Each row comes from the steps of one walk. Every step used is in the known rows, and no mark comes twice. Write the walk behind each row, first mark first.
Known rows:
a -> f -> l: [-0.78 -0.90 -1.16  0.25 -0.38  0.78 -2.70  3.26  0.19 -2.36  1.84 -0.68
 -2.95  0.97 -1.12 -0.94 -0.85 -0.86 -0.50  0.54]
k -> g -> a -> j: [-2.23  2.91  1.58  0.73  2.67  1.56  2.03  3.20  0.26  1.78 -0.67  0.61
  2.30  2.16 -1.25 -1.18  0.01 -1.26  1.62 -1.14]
k -> g: [ 0.62  0.89  1.18  0.18  0.48 -0.30  1.31  0.93  0.85  0.68  0.69  0.34
  0.35  1.08 -0.01 -0.16  0.10  0.08  0.07 -1.10]
j -> l: [-1.09 -1.32 -0.99  0.77  0.12  0.37  0.00  2.00  0.05 -0.66  0.13  0.74
 -0.37  0.06  0.63 -0.24 -0.25  1.22 -0.13  0.17]
l -> g -> a -> j -> k -> f: [-4.43  1.47  0.51 -1.17  2.01  5.31  0.32  1.99 -1.53 -0.65 -1.37  0.48
  0.30  2.62  0.13 -0.20 -0.33 -1.53  2.33 -2.50]
j -> k -> g: [-2.18  0.43  0.85 -0.45 -0.81  1.48  1.36  1.01  0.24  1.16  1.76  0.52
 -0.69  0.37  1.25  0.27 -0.63  1.58  0.04 -1.85]
f -> l: [ 1.00 -0.71 -0.83  0.22 -0.69  0.95 -0.88  1.50  0.82 -1.58  0.93 -0.80
 -2.09  0.65 -0.01 -0.59 -0.06 -0.38 -1.36  0.93]
a -> f -> l -> n: [-0.35  0.02 -1.26  0.77  0.35  3.11 -1.32  3.45 -1.65 -4.13  1.22 -0.32
 -2.78  1.75 -0.48 -1.62  0.13  0.75 -1.10  1.06]
k -> f: [-0.04  0.95  1.37 -0.63  0.56 -0.86 -1.28  0.59  1.51 -0.29 -1.01 -0.36
 -0.97  1.36  0.24  0.87  1.12 -1.22  0.04 -0.61]
m -> a -> f: [-3.61  0.04 -2.27  0.22  1.85 -0.27 -1.91  2.46  0.33 -1.31 -0.90 -0.71
 -0.11  0.89 -1.64 -1.13 -1.13 -1.51  0.85  0.46]
l -> g -> a -> j -> k: [-4.58  0.81 -0.98 -0.63  1.43  6.06  1.55  1.56 -2.87 -0.18 -0.51  0.95
  1.51  1.21 -0.13 -1.06 -1.50 -0.17  2.14 -1.80]
t -> k -> f: [ 0.25  0.27  1.47 -0.96  0.13 -2.23 -0.51  1.28  1.11 -0.16  0.33 -0.31
 -0.56  0.71  1.33  1.24  1.89 -2.08 -0.52  0.27]
t -> k -> g -> a -> f -> l: [-0.31 -0.04  0.88  0.52  1.04 -0.02 -0.34  5.48  0.31 -2.26  3.34 -0.26
 -1.25  2.63 -0.36 -1.44  0.53 -2.00 -0.15  1.59]
t -> k -> g -> a -> f: [-0.89  0.89  1.93  0.42  1.67 -0.94  0.69  3.93 -0.49 -0.80  2.34  0.55
  0.74  2.05 -0.26 -0.82  0.64 -1.68  1.12  0.82]
t -> k -> g -> a: [ 0.48  0.71  2.01  0.37  1.58 -0.49  2.30  2.08 -0.02  0.11  1.50  0.51
  1.78  1.65  0.86 -0.40  1.36 -1.08  0.48  1.00]
a -> j -> l: [-3.87  0.79 -1.24  0.75  0.62  1.20 -0.15  3.45 -0.11  1.06 -0.84  1.01
  0.58 -0.17 -0.28 -0.65 -0.64  0.41  0.60 -1.10]
t -> k -> g: [ 0.98  0.66  1.46 -0.28  0.12 -1.78  2.09  1.39  0.19  0.74  2.12  0.43
  0.87  0.39  1.12  0.16  1.03 -0.60 -0.57 -0.26]
l -> g: [ 0.87 -0.70 -0.99 -0.47  0.91  2.67  1.51 -1.16 -1.69 -1.64  0.02  0.38
  0.38  1.07  0.02 -0.44 -0.51 -0.25  0.45 -1.05]
m -> a -> f -> l: [-2.69 -1.00 -3.33  0.40  1.32  0.60 -3.26  4.03  1.14 -2.82  0.12 -1.49
 -2.13  1.68 -1.76 -1.74 -1.29 -1.84 -0.52  1.11]

Which walk is each row?
[-1.05 -0.69 -0.60  0.82  0.84  1.67 -2.44  4.18  0.21 -3.09  1.24 -0.73
 -2.10  2.31 -1.49 -1.62 -0.48 -1.65  0.43  1.79]
g -> a -> f -> l
[-1.45  0.20 -0.14 -0.46 -0.48  4.40 -0.70  2.76 -0.23 -3.26  0.36 -0.60
 -3.66  2.02  2.15 -0.01  1.23  1.35 -1.75  0.08]
j -> k -> f -> l -> n
[-3.84 -0.05 -1.79 -0.38  0.79  7.19  0.76  3.17 -2.04 -1.79  0.35  0.19
 -0.56  1.85 -0.12 -1.66 -1.58 -0.41  0.76 -0.99]
f -> l -> g -> a -> j -> k
[-0.13 -1.95 -1.98  0.18  0.98  3.01  1.32  0.92 -1.88 -2.20  0.13  1.16
  0.33  1.07  0.64 -0.68 -0.73  0.89  0.37 -0.95]
j -> l -> g
[-3.95  0.75 -0.74  1.27  2.09  2.28  0.11  4.29 -0.42  0.45 -1.43  1.00
  1.47  1.09 -0.61 -1.23 -0.33 -0.10  1.51  0.04]
g -> a -> j -> l
[ 1.45 -0.70 -0.15 -0.26  2.31  3.69 -0.53  1.79  0.32 -4.32 -0.66 -0.71
 -1.67  4.14 -0.18 -0.78  0.76 -2.44  0.06  0.30]
k -> f -> l -> g -> a
[ 0.07 -1.37 -2.09 -0.30  0.40  3.28 -1.35  2.09 -1.57 -4.03  1.89 -0.35
 -2.55  1.96 -1.16 -1.42 -1.40 -1.18 -0.02 -0.34]
a -> f -> l -> g
[-0.90  0.27 -1.47  0.28  2.06  5.55  0.82  2.72 -1.50 -2.30 -0.56 -0.11
  0.10  2.75 -1.34 -2.03 -0.76 -1.91  0.77 -0.17]
f -> l -> g -> a -> j
[-2.50 -0.17 -2.26  0.14  1.27  3.74  1.29  2.41 -2.19 -0.55 -0.65  1.28
  1.10  0.79 -0.35 -1.18 -1.24  0.08  1.10 -2.21]
a -> j -> l -> g
[-2.80  2.11  0.24  0.56  2.02  2.03  0.17  2.14 -0.49  0.99 -1.46  0.31
  1.69  1.04 -1.27 -1.00 -0.19 -1.38  1.68 -0.03]
g -> a -> j
[-1.31 -1.18 -0.44 -0.94  1.11  5.28 -0.87  2.29 -0.09 -4.11  0.47 -0.45
 -2.64  3.46  0.95 -0.27  0.07 -1.06  0.19 -0.37]
j -> k -> f -> l -> g -> a
[-5.85  1.97  1.42 -0.62  1.11  2.75 -0.98  3.19  0.42  0.97 -1.60  0.09
  0.00  1.58  0.10  0.31  0.19 -1.21  1.77 -1.38]
g -> a -> j -> k -> f
[-1.87  0.08  0.43  0.53  1.50  0.57 -1.60  2.58 -0.58 -1.64  0.30  0.06
  0.03  1.51 -1.21 -0.99 -0.44 -1.02  1.67  0.89]
g -> a -> f
[ 1.82 -1.58 -1.99 -0.26  0.29  3.56  0.39  0.45 -1.09 -3.34  1.04 -0.48
 -1.65  1.72 -0.12 -1.04 -0.57 -0.61 -0.94 -0.18]
f -> l -> g
[ 0.88 -0.53 -0.43  0.10  2.31  3.35  1.67 -0.47 -2.09 -2.39 -0.52  0.47
  1.35  2.06 -0.37 -1.03 -0.19 -0.77  1.46  0.07]
l -> g -> a
[-3.21  0.03  0.34  0.30  0.24  3.01 -1.27  5.25  0.49 -1.93  3.01 -0.12
 -2.72  2.55 -0.16 -1.33 -1.22 -0.02  0.43 -0.11]
j -> k -> g -> a -> f -> l
[-0.15 -1.66 -1.41  0.77  2.44  4.06  1.62  1.83 -1.88 -3.07 -0.29  1.28
  1.11  2.27  0.25 -1.26 -0.40  0.31  1.19  0.14]
j -> l -> g -> a
[-1.52 -1.73 -4.06 -0.06  2.05  3.14 -1.83  2.91 -0.29 -4.66  0.12 -1.11
 -1.73  2.60 -1.70 -2.24 -1.83 -2.08 -0.12  0.04]
m -> a -> f -> l -> g
[ 0.81 -0.40  0.42 -0.31  0.20  0.10 -2.20  2.20  2.40 -2.05 -0.10 -1.21
 -3.06  2.05  0.11  0.34  0.95 -1.66 -1.31  0.29]
k -> f -> l
[-4.84  1.03  0.36 -0.42  0.76  3.45 -2.24  4.76  1.28 -0.74 -0.62 -0.65
 -2.09  2.23  0.00 -0.25  0.07 -1.65  0.59 -0.39]
g -> a -> j -> k -> f -> l
[ 1.90 -0.95  0.28 -0.71  1.83  2.52  0.09  2.41 -0.34 -4.11  0.66 -0.61
 -1.26  3.49  0.92 -0.45  1.69 -3.13 -0.40  1.25]
t -> k -> f -> l -> g -> a
[-2.45  0.82  1.39  0.12  0.67  2.17  1.48  1.96 -0.01  0.36  1.25  0.56
  0.45  1.56  0.81 -0.37 -0.31  0.96  0.92 -0.67]
j -> k -> g -> a
